What can hang from each mark:
R: S
W: P
G: S
M: S W
B: A
E: L M P
P: E J W
S: M
A: B
L: A

Each row was made from one small tree. The marks that hang from a mark follow it in brackets, in alphabetical order. Every link used is in the known rows. Write each row's tree.
Known rows:
M(S W): [-2.85 -0.47  0.71  0.46  1.26 -0.83  0.51 -2.56 -1.95  1.46  0.33 -1.19
 -0.51  2.72 -0.79 -1.48 -0.55 -0.86  0.55 -1.69 -0.09 -0.51  2.08]
G(S(M(W(P(E(L)))))): [-2.55 -0.57 -0.31 -0.42  1.66 -0.78  4.59 -4.97  1.81  3.40  1.03 -0.68
 -1.94  2.18  0.38  2.66 -1.36  0.04  1.52 -3.43 -0.89 -0.59  0.84]
R(S(M(W(P(E(L(A))))))): [-4.23 -0.41  0.16  0.12  1.39 -1.59  2.53 -3.81  0.52  3.60  1.38 -0.80
 -0.97  1.73 -0.56  1.17 -2.51 -0.93  0.04 -4.43  0.75 -2.81  2.39]
G(S(M(W(P(E(L) J))))): [-2.58 -0.44  1.09 -1.58  1.74 -0.53  4.85 -7.00  0.93  3.76  0.60 -1.34
 -2.61  1.10  1.34  2.62 -1.65 -0.27  1.67 -3.67  0.09 -0.66 -0.36]
R(S(M(W(P)))): [-5.01  0.22 -0.52 -1.26  1.63 -1.89  3.09 -2.73  0.37  1.94  0.44 -2.29
  0.24  2.01  1.11  0.24 -1.74 -1.93  0.19 -3.12 -1.25 -2.53  1.92]
E(L(A) M P): [-1.87 -0.31  2.08  2.16  1.45 -0.34 -0.83 -3.03 -0.62  3.59  2.26  0.83
 -1.19  2.70 -1.51 -0.39 -1.36  1.65  0.34 -2.73  0.12 -1.31  3.64]
P(E(L(A(B)) M) J W): [-1.60  1.63  2.24  1.76  0.53 -1.26 -1.41 -5.54 -0.98  6.96  1.82  0.07
 -3.17  2.15 -0.68 -0.02 -1.20  2.19 -0.87 -2.94  3.77 -0.61 -0.30]
M(S W(P(J))): [-3.68  0.49  1.41 -1.84  1.80 -0.70  2.01 -4.35 -2.66  1.90  1.08 -1.01
 -0.83  1.40  0.08 -0.47 -1.25 -1.79  1.19 -2.32  0.37 -1.54  0.45]
W(P(E(L(A) M(S)) J)): [-3.57 -1.13  1.69  0.58  2.63  0.15  0.92 -6.65 -1.91  3.80  3.04  0.45
 -2.37  1.67 -2.33  1.33 -2.22  0.19  1.24 -3.57  2.69 -1.01  2.44]
M(S W(P(E(L(A(B)))))): [-3.28  1.09 -0.52  0.99  1.62 -1.51  1.65 -3.03 -0.62  4.16  2.28  1.66
 -2.72  3.06 -2.22  0.57 -1.30 -0.15  0.72 -2.94  1.98 -1.72  1.53]
M(S W(P(E(L(A)) J))): [-2.81 -0.12  2.13 -0.60  1.57 -0.45  1.47 -5.47 -2.34  3.61  2.07  0.38
 -1.88  1.11 -1.63  0.50 -1.87 -0.83  1.15 -3.78  2.50 -1.76  0.72]
R(S(M(W(P(J))))): [-5.09  0.23  0.86 -2.38  1.65 -1.71  3.29 -4.67 -0.57  2.00  0.03 -2.87
 -0.56  1.03  2.02  0.27 -2.09 -2.26  0.38 -3.41 -0.27 -2.60  0.77]
P(E(M(W)) J): [-3.05 -0.28  4.79  0.11  1.48  0.11  0.74 -6.13 -1.68  4.97  0.69 -1.28
 -4.09  3.55 -0.42 -1.20 -0.78  0.71  1.05 -2.41  0.98 -0.52  0.03]
S(M(W(P))): [-3.55  1.06 -0.44 -0.99  0.92 -1.72  2.19 -2.29  0.89  1.48  0.60 -0.83
 -0.17  1.63  0.81  0.08 -0.94 -1.30  0.01 -3.84 -0.52 -0.82  1.98]
B(A): [-1.20  0.99  0.85  1.75  0.61 -0.56 -1.97 -0.58 -2.02  2.86  1.10 -0.81
  0.00  2.80 -1.06 -1.29 -0.68 -0.44 -0.58 -2.02 -0.15 -1.91  1.20]
M(W(P)): [-2.32  1.40  0.86 -0.47  0.54 -1.01  1.58 -1.14 -0.92  2.17  1.65 -0.61
  0.06  2.46 -0.26 -0.67 -0.52 -0.65  0.51 -2.61 -1.28 -1.88  0.46]
W(P(E(L M(S)) J)): [-3.43 -1.27  1.03  0.07  3.09  0.39  2.22 -7.11 -1.70  3.42  2.70 -0.40
 -2.52  2.04 -2.20  2.47 -2.57  0.30  2.03 -2.30  1.28  0.28  2.07]
M(S W(P(E(L)))): [-2.81 -0.30  0.08  0.09  2.15 -0.39  2.73 -3.91 -1.54  3.00  1.92  0.21
 -1.34  2.68 -2.47  1.54 -1.97 -0.28  1.81 -2.31  0.01 -0.39  1.65]
S(M(W(P(E(L(A)) J)))): [-2.73  0.49  1.91 -0.94  0.69 -1.15  1.74 -5.57  0.01  3.48  1.25  0.01
 -2.13  0.08 -0.05  1.05 -1.98 -0.57  0.05 -5.56  2.57 -1.15  1.11]
M(S W(P(E))): [-3.89  0.45  0.86 -0.25  2.10 -0.51  2.09 -3.51 -1.54  2.50  1.65  0.16
 -2.13  3.67 -1.80  0.12 -1.37 -0.82  1.66 -1.66 -0.05 -1.46  0.78]

Write each row's tree:
[-1.23  2.21  2.78 -0.16 -0.06 -0.20 -1.53 -4.35 -2.46  3.93  0.98 -1.27
 -1.62  1.78 -0.37 -0.30 -1.48  0.94  0.04 -1.63  1.49 -0.72 -2.20]	P(E J W)
[-3.01 -0.33  3.42  1.35  1.54 -0.25  0.58 -4.16 -0.71  4.74  1.11 -0.74
 -3.30  4.72 -1.26 -1.23 -0.52  0.93  0.92 -2.15  0.03 -0.37  1.16]	P(E(M(W)))
[-3.65  0.23  0.39 -0.82  1.71 -0.83  4.10 -4.58  1.55  3.16  0.74 -0.70
 -2.58  3.22  1.10  1.09 -0.76 -0.51  1.38 -2.96 -1.05 -1.63  0.05]	G(S(M(W(P(E)))))
[-2.71  0.10  2.63  0.64  2.24 -0.75 -1.08 -6.62 -2.65  5.06  1.34  0.06
 -0.94  1.22 -0.40 -0.33 -1.78  0.97  0.09 -2.14  2.56 -0.86  2.46]	E(L(A) M(S) P(J W))
[-2.85  0.40  1.25 -1.43  1.21 -0.92  2.96 -5.98  0.25  3.05  0.85 -0.63
 -2.43  0.53  0.00  2.11 -2.32 -0.45  0.95 -4.38  1.31  0.27  0.77]	S(M(W(P(E(L) J))))
[-4.27 -1.38  3.97 -0.06  2.77  0.02  1.12 -7.40 -2.37  4.35  0.48 -1.28
 -4.05  3.62 -0.91 -0.93 -1.05  0.01  1.55 -1.79  1.65 -0.03  1.37]	P(E(M(S W)) J)
[-3.61  1.06  1.00 -2.09  1.02 -1.54  2.33 -4.29  0.02  1.74  0.26 -1.42
 -1.00  0.38  1.69  0.17 -1.21 -1.66  0.23 -4.14  0.57 -1.00  0.68]	S(M(W(P(J))))
[-1.59  1.17  3.60  0.67  0.95 -0.72 -1.52 -5.45 -1.89  5.61  1.65  0.01
 -0.92  1.15  0.14 -0.46 -1.48  1.74 -0.44 -2.74  1.95 -1.31  1.31]	E(L(A) M P(J W))
[-2.03  2.40  2.28  1.02  1.07 -1.62 -1.13 -4.91 -0.91  6.40  1.57  0.74
 -2.30  1.81  0.41 -0.49 -1.19  1.95 -0.60 -2.25  2.60 -1.52  0.65]	E(L(A(B)) M P(J W))
[-0.60 -0.17  2.06  0.58  0.40  0.63 -0.24 -4.35 -1.77  2.24  1.64 -0.91
 -2.05  1.26 -1.71  1.18 -2.18  1.20  1.04 -2.40  0.91  0.36 -0.30]	P(E(L) J)
[-2.23 -0.10  2.59  0.68  1.32  0.10  0.54 -5.43 -1.16  4.50  3.37  0.32
 -2.18  1.59 -1.66  1.06 -1.83  0.83  0.78 -4.24  1.89 -1.53  1.33]	W(P(E(L(A) M) J))
[-2.72 -2.11  2.45  1.60  2.15  0.30 -0.50 -6.89 -2.17  3.64  1.98 -0.32
 -2.82  1.87 -2.39  0.34 -1.91  0.74  0.87 -3.13  3.15 -0.05  2.85]	P(E(L(A) M(S)) J)
[-3.53 -1.26  2.13 -0.23  2.18 -0.88  1.90 -6.02 -2.05  4.26  1.94 -0.42
 -0.77  0.90 -0.64 -0.22 -1.26 -0.97  0.59 -4.13  2.26 -1.35  2.98]	E(L(A) M(S W(P(J))))
[-4.24 -0.71  0.32 -0.28  1.16 -1.78  1.66 -2.76  0.02  1.69 -0.64 -2.94
 -0.34  2.14  1.10 -0.79 -1.45 -1.26 -0.22 -2.58 -0.80 -1.37  2.32]	R(S(M(W)))
[-2.55  1.89  2.28  0.94  1.48 -0.88 -1.02 -3.42 -1.13  4.82  1.11 -0.26
 -0.98  3.50 -0.04 -0.83 -0.89  1.69  0.14 -0.85 -0.59 -0.93  1.15]	E(M P(W))
[-5.37  0.41  1.77 -2.23  2.02 -1.23  3.38 -5.84 -0.53  3.13  0.44 -2.27
 -2.53  2.01  1.00  0.85 -2.47 -1.60  1.05 -3.16  0.10 -2.43 -0.05]	R(S(M(W(P(E J)))))
[-2.69  0.08  2.06  0.14  2.80 -0.50  0.25 -7.04 -2.43  4.61  0.92 -0.58
 -1.15  1.56 -0.47  0.87 -2.10  1.09  1.03 -1.03  1.27  0.43  2.14]	E(L M(S) P(J W))
[-1.11  0.31  2.86  0.79  0.97 -0.06 -0.57 -6.56 -1.73  5.59  1.34 -1.32
 -1.95  1.60 -0.97  1.14 -1.85  2.00  0.23 -2.30  1.88  0.84 -0.05]	P(E(L M) J W)
[-3.51  0.44 -0.11 -0.59  1.77 -0.95  1.88 -2.40 -1.58  1.55  1.38 -0.42
 -0.06  2.60 -0.74 -0.52 -0.85 -1.44  1.12 -2.08 -0.54 -1.49  1.61]	M(S W(P))
[-1.52 -1.20  1.27  2.33  1.44  0.33  0.07 -3.99 -0.50  3.66  2.03 -0.43
 -2.34  3.29 -2.62  1.21 -1.64  1.90  1.02 -2.26 -0.05  0.91  2.44]	P(E(L M))
[-2.88 -0.38  1.38 -1.15  2.11 -0.14  2.70 -5.93 -2.37  3.26  1.55 -0.36
 -2.25  1.50 -1.60  1.66 -2.30 -0.65  2.02 -2.62  1.03 -0.43  0.44]	M(S W(P(E(L) J)))
[-3.11 -2.14  3.13  0.36  2.72  0.02  1.69 -7.80 -2.09  4.78  0.67 -1.19
 -3.42  2.63 -1.61  0.61 -1.72  0.44  1.68 -2.36  1.79  1.06  2.20]	P(E(L M(S W)) J)
[-3.30  0.42  1.57  0.08  1.50 -1.01  1.98 -2.86 -0.34  3.67  1.86 -0.56
 -0.93  3.39 -0.13 -0.78 -0.23 -0.23  0.70 -2.80 -1.09 -1.57  1.74]	E(M(W(P)))
